In the rows, 100 means zero.
Known rows, with every step that occurs:
sudedit -> lobir -> katut -> sepa: 93 107 103 91 60 103 104 95 99 67 94 103 92 94 89 107 120 92 101 102 127 94 79 117 115 79 84 109 111 100 91 92 116 89 75 105 72 101 83 108 93 56 122 90 93 128 110
sulof -> pasug: 99 104 102 83 64 79 92 104 88 75 103 93 89 95 105 112 105 85 118 106 128 95 77 106 115 88 102 101 110 104 82 97 124 96 83 105 99 100 98 112 100 56 99 74 102 107 128
nunam -> kemu -> merube: 98 106 97 70 86 74 83 107 102 74 96 82 96 104 100 109 115 100 128 76 124 100 69 106 122 89 111 117 122 100 86 99 110 87 68 105 104 105 83 118 88 66 105 97 121 110 137
tekuz -> sepa: 95 99 104 88 71 102 93 91 93 64 104 88 96 95 102 111 117 89 122 95 118 97 82 106 110 93 105 107 112 104 96 100 121 101 79 106 98 98 89 101 95 61 89 97 99 120 120
kati -> gugi -> merube -> kemu -> nunam -> gevos -> lanu: 100 122 91 58 94 103 86 92 85 59 95 78 90 110 101 113 115 92 137 73 133 104 89 117 121 100 112 106 128 100 87 87 107 91 101 113 101 115 76 125 69 70 101 100 111 101 118
gugi -> merube -> kemu -> nunam: 100 118 103 70 80 91 84 90 90 59 99 82 91 108 96 117 116 85 134 69 124 107 74 111 128 97 112 119 133 94 86 86 116 98 83 106 100 104 85 122 84 66 89 96 109 121 112
katut -> lobir -> sudedit: 102 109 95 92 70 99 110 100 89 64 106 97 103 98 96 117 117 81 121 100 130 109 73 102 121 85 103 107 119 107 90 91 116 101 73 106 78 93 82 113 90 54 104 93 98 127 119
zifos -> tekuz -> sepa -> sulof -> lanu: 97 101 102 91 82 82 98 95 94 67 96 65 94 98 106 116 107 88 118 92 136 104 77 106 100 77 95 98 129 106 97 102 116 104 84 103 101 105 106 98 89 90 66 96 109 97 125
seligur -> kemu -> nunam -> gevos -> lanu -> sulof: 96 119 97 59 96 85 83 91 96 65 92 73 102 93 96 119 116 93 125 77 132 106 78 97 112 76 107 108 105 99 90 93 106 91 98 97 91 121 72 120 83 88 113 98 137 81 124
katut -> lobir: 102 108 96 91 69 99 102 96 96 65 101 98 94 88 92 108 118 86 115 101 121 95 73 111 123 85 98 107 116 105 85 97 115 110 74 109 86 91 85 107 83 56 107 90 91 123 122
nunam -> gevos -> lanu -> sulof: 102 119 87 72 85 89 89 92 99 76 96 83 104 93 91 102 123 89 119 103 128 101 87 101 110 83 107 107 107 104 94 101 111 92 91 111 100 112 78 118 68 60 117 99 111 84 131
sulof -> sepa -> tekuz -> zifos: 93 91 95 83 81 101 100 112 89 73 100 75 92 99 102 94 113 90 122 86 122 96 90 84 107 86 102 101 121 106 109 95 118 95 79 103 98 99 110 102 96 84 85 78 105 111 127
lobir -> katut: 93 105 105 85 65 94 92 106 86 73 94 99 90 101 102 101 111 91 109 101 131 100 76 90 124 86 90 105 117 104 86 96 119 84 81 103 88 100 88 112 94 53 93 90 96 123 126
kati -> gugi -> merube -> kemu -> nunam: 100 113 106 66 78 99 85 90 78 56 94 88 90 116 102 113 113 91 138 70 124 105 77 111 123 106 111 109 134 99 79 83 112 94 87 113 97 105 83 113 80 77 89 98 103 121 113
zifos -> tekuz -> sepa -> sulof: 98 91 105 94 81 77 95 89 94 68 91 71 103 98 101 114 113 89 125 88 121 106 78 103 105 83 98 106 123 106 103 100 118 102 81 112 99 101 108 96 82 86 74 104 105 109 125
pasug -> sulof -> lanu -> gevos -> nunam -> kemu -> merube: 102 120 108 63 114 70 96 104 109 74 94 72 87 102 94 106 94 105 117 97 141 109 70 108 116 77 105 108 126 102 88 95 100 88 79 95 113 117 82 128 87 69 105 105 129 57 140
kemu -> nunam -> gevos -> lanu: 102 114 90 67 91 95 85 95 91 60 96 74 94 100 98 121 120 93 127 89 129 98 89 94 121 79 108 104 107 103 93 103 113 96 99 110 97 114 77 122 89 55 104 88 116 94 124
merube -> gugi: 96 118 98 82 69 96 81 97 85 70 100 97 99 87 104 110 113 99 126 89 128 98 79 92 124 103 108 91 122 106 87 109 119 91 80 103 91 95 91 109 87 56 98 84 102 123 121
lobir -> katut -> sepa -> tekuz -> zifos: 91 96 97 92 81 126 105 109 86 70 94 92 99 104 97 84 112 88 95 90 134 98 95 79 107 80 80 107 114 106 110 86 110 86 82 104 82 96 109 99 92 73 94 80 92 126 116
sepa -> sulof -> lanu -> gevos -> nunam: 99 116 113 77 89 88 96 97 96 72 96 77 96 89 100 107 96 87 111 112 150 103 82 92 109 77 94 96 127 113 81 95 115 95 95 104 102 114 84 115 102 69 90 87 117 74 132
sepa -> sulof -> lanu -> gevos -> nunam -> kemu -> merube: 97 118 110 61 109 68 91 103 105 75 94 67 96 96 100 108 97 100 117 90 146 106 75 99 110 74 101 109 137 108 81 95 107 86 87 101 113 121 79 126 99 81 98 95 140 65 142
pasug -> sulof -> lanu -> gevos -> nunam -> kemu: 101 120 105 65 97 80 100 101 107 73 97 76 87 89 94 100 96 96 114 109 146 106 75 118 116 72 103 98 114 101 88 96 103 94 77 94 107 114 84 123 79 66 103 99 119 60 136
gevos -> lanu: 99 112 90 85 72 99 84 111 88 67 101 86 91 95 99 113 117 90 123 99 145 94 79 102 121 92 110 105 110 104 91 100 118 96 71 104 98 103 81 114 86 53 101 89 103 105 131
seligur -> kemu -> merube: 94 104 106 77 81 83 82 104 99 69 93 85 94 102 103 117 109 97 127 69 131 102 65 98 124 93 105 112 126 101 82 90 112 86 84 93 95 103 81 115 102 78 98 97 124 114 131
kati -> gugi -> merube: 103 108 103 78 62 111 88 97 90 66 95 101 90 117 102 102 116 78 132 87 124 100 82 104 120 106 106 93 122 101 79 88 115 86 81 116 92 96 87 100 80 67 94 104 90 126 128
sudedit -> lobir -> katut -> sepa -> sulof -> pasug: 91 103 103 87 60 72 111 97 95 74 93 99 94 90 91 107 99 88 94 111 134 95 87 112 102 70 75 107 120 104 84 92 119 85 85 109 77 107 100 109 95 73 115 78 106 109 112
merube -> kemu -> nunam -> gevos -> lanu -> sulof -> pasug: 98 124 93 59 101 64 92 91 85 71 101 69 99 89 96 119 108 98 121 93 129 105 81 114 104 80 110 121 116 101 90 97 113 99 102 105 109 123 85 135 79 71 115 79 128 68 117
nunam -> gevos -> lanu -> sulof -> sepa -> tekuz: 101 112 81 69 90 86 96 110 96 80 92 71 103 98 94 100 118 93 116 101 124 102 97 93 100 75 103 106 117 103 103 101 108 87 87 108 101 115 89 113 73 83 115 93 118 81 135
pasug -> sulof -> sepa -> tekuz: 104 96 89 80 73 77 102 112 91 73 87 80 91 104 95 98 100 102 117 101 121 102 91 91 116 79 99 108 124 103 96 99 110 88 73 105 100 99 108 101 72 84 90 97 104 99 132
zifos -> tekuz: 103 101 102 94 75 87 88 101 94 70 92 82 94 102 102 116 122 91 127 90 125 102 65 107 122 85 104 102 113 101 98 100 118 98 77 107 95 97 99 107 83 63 90 93 97 115 132
kemu -> merube -> gugi: 96 119 101 79 85 87 77 100 87 69 96 93 98 99 103 117 111 108 129 77 123 100 74 81 125 106 111 101 134 106 87 109 117 85 82 105 98 97 90 115 95 59 99 89 112 119 124
sudedit -> lobir -> katut -> sepa -> tekuz -> zifos: 88 98 95 91 75 126 110 103 96 69 90 91 92 95 85 91 120 95 101 90 133 94 93 101 105 80 83 110 108 102 118 89 114 86 84 104 72 100 104 97 90 71 103 77 96 129 108
nunam -> kemu -> merube -> gugi: 93 120 96 67 89 78 76 107 94 74 99 88 98 93 102 110 112 110 131 69 125 100 69 98 124 100 115 103 133 100 88 110 109 83 71 99 101 102 87 118 86 69 108 91 123 114 130
kati -> gugi: 99 98 103 80 61 102 89 99 81 68 91 98 96 104 108 105 113 96 129 96 126 93 81 99 117 99 103 95 115 108 78 95 116 89 81 112 93 99 86 100 86 66 95 94 92 118 129
seligur -> kemu: 95 103 105 80 67 93 86 102 98 72 97 88 93 89 103 110 111 89 125 82 137 98 69 107 124 89 102 102 113 99 84 91 114 94 80 90 89 101 82 109 92 76 97 92 113 119 128
zifos -> tekuz -> sepa: 98 97 107 97 81 94 95 93 95 64 98 75 96 101 104 119 123 89 126 87 116 104 71 114 110 87 103 105 111 100 109 100 119 104 78 107 99 97 101 100 90 68 82 101 97 117 124
sudedit -> lobir -> katut -> sepa -> sulof -> lanu -> gevos: 90 117 104 84 76 98 106 88 105 72 89 95 96 94 89 101 97 91 92 112 140 103 85 106 104 66 77 104 134 105 81 92 113 87 101 106 81 112 82 111 97 72 111 89 109 96 108
katut -> sepa: 104 106 97 91 65 103 93 93 93 63 100 96 104 99 99 108 117 86 112 98 123 93 84 105 118 83 95 109 117 102 85 92 111 100 71 110 91 94 86 106 91 59 118 91 90 122 121
lanu -> gevos -> nunam -> kemu -> merube -> gugi -> kati: 95 124 105 59 110 92 81 100 104 72 101 90 100 80 97 104 109 96 131 76 128 112 73 104 112 102 111 88 128 96 88 110 99 91 79 92 101 110 80 111 94 65 116 90 132 96 129
sulof -> lanu -> gevos -> nunam -> kemu -> seligur: 99 119 106 61 94 90 89 106 98 74 106 70 96 93 99 101 104 95 121 88 142 104 68 110 114 74 105 96 114 102 84 100 108 98 78 96 87 115 70 123 104 72 109 81 130 74 132
zifos -> tekuz -> sepa -> sulof -> pasug: 97 92 106 93 81 64 102 93 92 72 96 71 96 97 106 118 103 82 119 98 123 106 76 110 96 78 95 103 120 105 99 100 123 101 87 111 103 104 119 100 92 86 76 89 109 98 125

Rows:
102 100 97 80 70 63 100 98 94 69 95 87 90 101 97 104 99 97 120 103 114 101 80 99 120 82 101 104 126 100 82 99 114 96 68 105 100 100 100 110 77 73 99 103 101 96 128
pasug -> sulof -> sepa
101 120 98 79 85 90 95 90 100 73 93 86 89 102 94 99 94 96 114 114 132 109 78 98 118 81 102 99 125 104 83 100 111 95 97 101 104 103 88 112 82 61 92 100 105 79 125
pasug -> sulof -> lanu -> gevos
100 112 114 66 108 82 87 103 107 74 96 77 97 98 96 110 112 99 125 87 128 106 67 108 119 84 110 114 119 102 92 93 109 87 79 103 111 115 75 127 100 57 113 100 127 85 140
lanu -> gevos -> nunam -> kemu -> merube
97 113 94 61 93 92 84 100 96 62 95 72 92 91 102 123 114 94 129 75 140 101 80 104 122 78 105 102 106 98 91 93 109 93 101 93 92 117 72 121 93 77 106 89 130 94 125
seligur -> kemu -> nunam -> gevos -> lanu
100 112 97 69 69 99 84 95 83 68 99 90 98 115 98 94 109 93 137 65 126 104 72 112 122 109 109 107 139 102 76 89 109 93 81 112 82 100 84 109 72 82 96 96 103 121 116
kati -> gugi -> merube -> kemu -> seligur
94 106 82 71 104 97 101 106 98 79 97 66 100 95 91 89 118 90 118 91 124 100 101 86 95 78 105 102 114 104 116 98 109 92 90 108 102 113 102 112 75 89 107 87 119 80 129
nunam -> gevos -> lanu -> sulof -> sepa -> tekuz -> zifos
97 107 120 88 107 89 103 90 100 66 95 60 97 94 105 117 104 87 115 103 140 111 75 108 97 74 93 94 125 109 104 97 115 105 94 104 107 113 98 107 102 81 75 98 116 72 128
zifos -> tekuz -> sepa -> sulof -> lanu -> gevos -> nunam
99 104 104 65 79 80 87 109 93 71 104 75 98 91 95 104 117 96 128 78 135 98 69 111 122 80 108 104 105 102 90 99 109 97 58 100 80 108 80 117 93 72 110 84 123 97 134
gevos -> nunam -> kemu -> seligur
101 117 110 82 92 98 102 90 97 65 99 80 106 92 99 108 96 84 100 113 146 102 89 97 105 70 84 100 130 113 81 91 108 100 87 107 97 111 83 112 102 73 111 89 110 78 126
katut -> sepa -> sulof -> lanu -> gevos -> nunam
101 110 117 82 88 102 92 94 97 70 98 88 97 92 98 109 113 88 120 108 130 104 75 101 120 87 103 102 109 108 92 94 118 96 89 106 101 108 79 118 102 45 104 93 106 93 130
lanu -> gevos -> nunam
93 115 98 55 97 70 88 96 96 63 98 69 100 94 100 123 111 93 125 78 122 106 78 100 108 70 105 104 116 95 86 93 107 94 91 96 93 123 73 125 94 100 119 97 139 75 124
seligur -> kemu -> nunam -> gevos -> lanu -> sulof -> sepa
101 128 94 53 99 95 87 84 86 62 92 79 98 112 94 109 118 90 134 75 126 110 87 112 109 98 114 112 127 99 85 86 104 89 99 117 101 120 76 123 59 82 111 109 116 87 116
kati -> gugi -> merube -> kemu -> nunam -> gevos -> lanu -> sulof
102 128 87 61 97 95 85 92 97 61 100 72 91 102 93 116 119 86 133 72 133 106 85 118 125 92 114 115 126 95 95 92 111 96 98 106 103 115 78 133 72 59 104 96 117 101 119
gugi -> merube -> kemu -> nunam -> gevos -> lanu
97 91 90 81 86 86 106 107 93 73 94 75 88 102 92 87 101 100 120 91 120 100 94 84 109 83 101 103 122 106 109 94 112 94 78 105 99 97 119 100 76 88 82 91 104 96 126
pasug -> sulof -> sepa -> tekuz -> zifos
102 113 95 82 70 82 97 100 95 70 94 87 84 98 99 104 99 97 116 106 139 99 81 100 119 82 100 99 122 103 81 100 112 96 80 99 98 100 94 107 77 68 87 95 101 92 127
pasug -> sulof -> lanu
101 119 89 71 86 76 94 98 96 81 102 83 98 92 97 107 110 83 115 111 131 101 85 107 101 79 104 104 103 103 90 101 115 93 95 109 103 115 88 122 79 62 120 84 115 73 131
nunam -> gevos -> lanu -> sulof -> pasug
101 112 86 59 99 83 93 105 87 67 88 65 103 105 95 114 118 97 121 91 117 106 97 82 100 70 105 110 115 102 103 98 109 88 95 112 99 121 86 115 85 90 109 91 128 77 126
kemu -> nunam -> gevos -> lanu -> sulof -> sepa -> tekuz
93 117 102 83 80 99 101 94 93 72 93 95 103 104 100 94 88 86 86 114 140 108 86 84 106 67 73 103 140 108 74 90 109 88 100 106 90 107 86 112 100 74 104 92 105 95 118
lobir -> katut -> sepa -> sulof -> lanu -> gevos
99 131 91 54 104 71 91 89 97 64 102 69 97 105 92 114 116 84 129 77 115 111 82 114 112 84 114 118 137 91 90 90 109 99 88 109 106 120 78 137 73 83 118 105 126 81 116
gugi -> merube -> kemu -> nunam -> gevos -> lanu -> sulof -> sepa
96 118 94 75 82 93 79 99 89 69 99 100 98 90 102 108 112 97 132 72 120 105 79 85 115 113 109 89 136 100 80 114 107 91 81 96 93 95 90 96 93 68 100 85 115 127 119
kemu -> merube -> gugi -> kati
101 134 92 57 103 73 90 88 94 69 103 73 94 103 92 114 110 78 125 83 127 112 83 119 107 87 114 117 122 94 90 89 113 94 100 109 108 121 87 136 74 73 115 90 126 76 116
gugi -> merube -> kemu -> nunam -> gevos -> lanu -> sulof -> pasug
93 96 102 86 71 84 94 86 93 66 98 80 102 93 100 107 110 88 119 96 123 100 90 96 106 87 98 110 123 108 91 99 119 99 85 111 101 102 96 96 88 77 81 101 106 112 122
tekuz -> sepa -> sulof
102 119 97 80 72 94 87 95 100 71 101 90 92 99 95 103 115 81 128 79 131 105 73 123 127 103 111 117 134 95 86 88 117 97 78 102 104 97 88 120 71 60 95 99 99 125 122
gugi -> merube -> kemu
92 110 104 81 87 96 97 83 98 69 100 78 99 97 103 104 96 87 112 107 130 106 88 96 99 80 96 102 132 108 87 100 117 100 105 107 107 109 88 103 100 77 78 96 114 89 119
tekuz -> sepa -> sulof -> lanu -> gevos
97 124 89 61 101 76 85 85 89 66 95 69 105 90 92 114 118 103 126 86 126 106 82 108 113 85 113 125 120 102 93 98 108 99 97 105 105 120 75 132 68 71 113 93 125 78 117
merube -> kemu -> nunam -> gevos -> lanu -> sulof
94 107 88 61 112 92 97 100 88 66 95 60 100 103 94 103 118 95 123 81 116 105 99 74 95 73 106 106 113 105 115 96 109 94 96 112 100 119 98 114 86 95 101 86 128 75 121
kemu -> nunam -> gevos -> lanu -> sulof -> sepa -> tekuz -> zifos
97 118 102 61 95 84 83 110 98 68 103 88 96 77 101 110 115 97 134 70 134 103 75 106 113 104 111 88 125 96 86 111 100 90 60 89 95 105 86 107 92 72 111 85 128 108 130
gevos -> nunam -> kemu -> merube -> gugi -> kati
98 97 91 93 82 126 100 103 91 67 99 83 103 101 94 92 118 87 112 86 129 94 97 89 106 84 95 108 111 108 112 88 110 97 79 108 89 92 108 94 87 74 99 78 94 123 119
katut -> sepa -> tekuz -> zifos
102 119 94 73 72 90 83 96 93 71 104 84 98 107 91 98 112 86 134 63 126 108 68 112 127 101 113 117 136 97 84 92 113 98 77 105 85 99 84 117 76 72 98 94 111 122 116
gugi -> merube -> kemu -> seligur
98 110 95 80 66 80 91 101 91 73 96 83 94 95 103 105 100 89 115 100 145 97 85 91 112 81 97 99 132 109 75 100 116 95 84 104 96 105 90 106 90 79 82 85 110 98 129
sepa -> sulof -> lanu
99 104 91 68 70 79 81 104 94 74 102 81 101 98 96 98 114 97 130 74 125 100 69 107 123 81 109 108 115 100 84 102 109 95 66 104 81 103 82 111 84 77 106 86 120 111 128
nunam -> kemu -> seligur
101 120 93 64 96 85 86 88 90 63 94 76 103 101 91 117 122 94 125 93 121 105 87 89 110 77 110 110 105 104 92 100 111 94 96 112 97 119 76 121 80 68 112 98 122 81 123
kemu -> nunam -> gevos -> lanu -> sulof
94 95 103 85 71 70 100 91 88 72 104 82 98 92 105 109 97 84 115 104 125 98 88 104 97 84 96 106 119 109 88 99 124 98 89 112 103 104 106 100 100 79 83 84 110 100 121
tekuz -> sepa -> sulof -> pasug
92 111 108 61 101 81 96 93 99 71 106 60 103 91 98 101 95 92 117 87 140 108 80 107 97 69 100 100 124 107 89 101 107 103 83 102 92 121 80 112 102 95 91 92 139 69 125
tekuz -> sepa -> sulof -> lanu -> gevos -> nunam -> kemu -> seligur
98 118 92 82 77 88 85 103 88 70 96 88 101 96 93 110 122 89 118 103 137 101 78 97 110 90 113 112 110 105 90 98 116 94 69 107 99 109 80 114 78 65 109 98 108 91 130
gevos -> lanu -> sulof
100 101 97 77 72 82 94 108 89 77 90 81 104 102 97 101 115 92 116 98 114 104 86 86 103 81 102 111 123 103 95 96 115 89 73 108 97 104 97 102 84 90 101 93 111 101 131
lanu -> sulof -> sepa -> tekuz
100 109 105 80 69 72 92 95 88 78 100 93 98 98 99 108 109 83 115 108 120 102 74 101 105 86 104 107 109 103 83 97 121 94 81 109 100 104 96 112 91 69 106 83 108 92 125
lanu -> sulof -> pasug
96 108 105 89 98 89 97 86 101 70 94 65 100 101 103 113 100 86 116 100 128 112 74 104 97 76 94 99 132 107 99 101 117 103 102 107 107 109 100 102 93 84 72 101 113 85 123
zifos -> tekuz -> sepa -> sulof -> lanu -> gevos
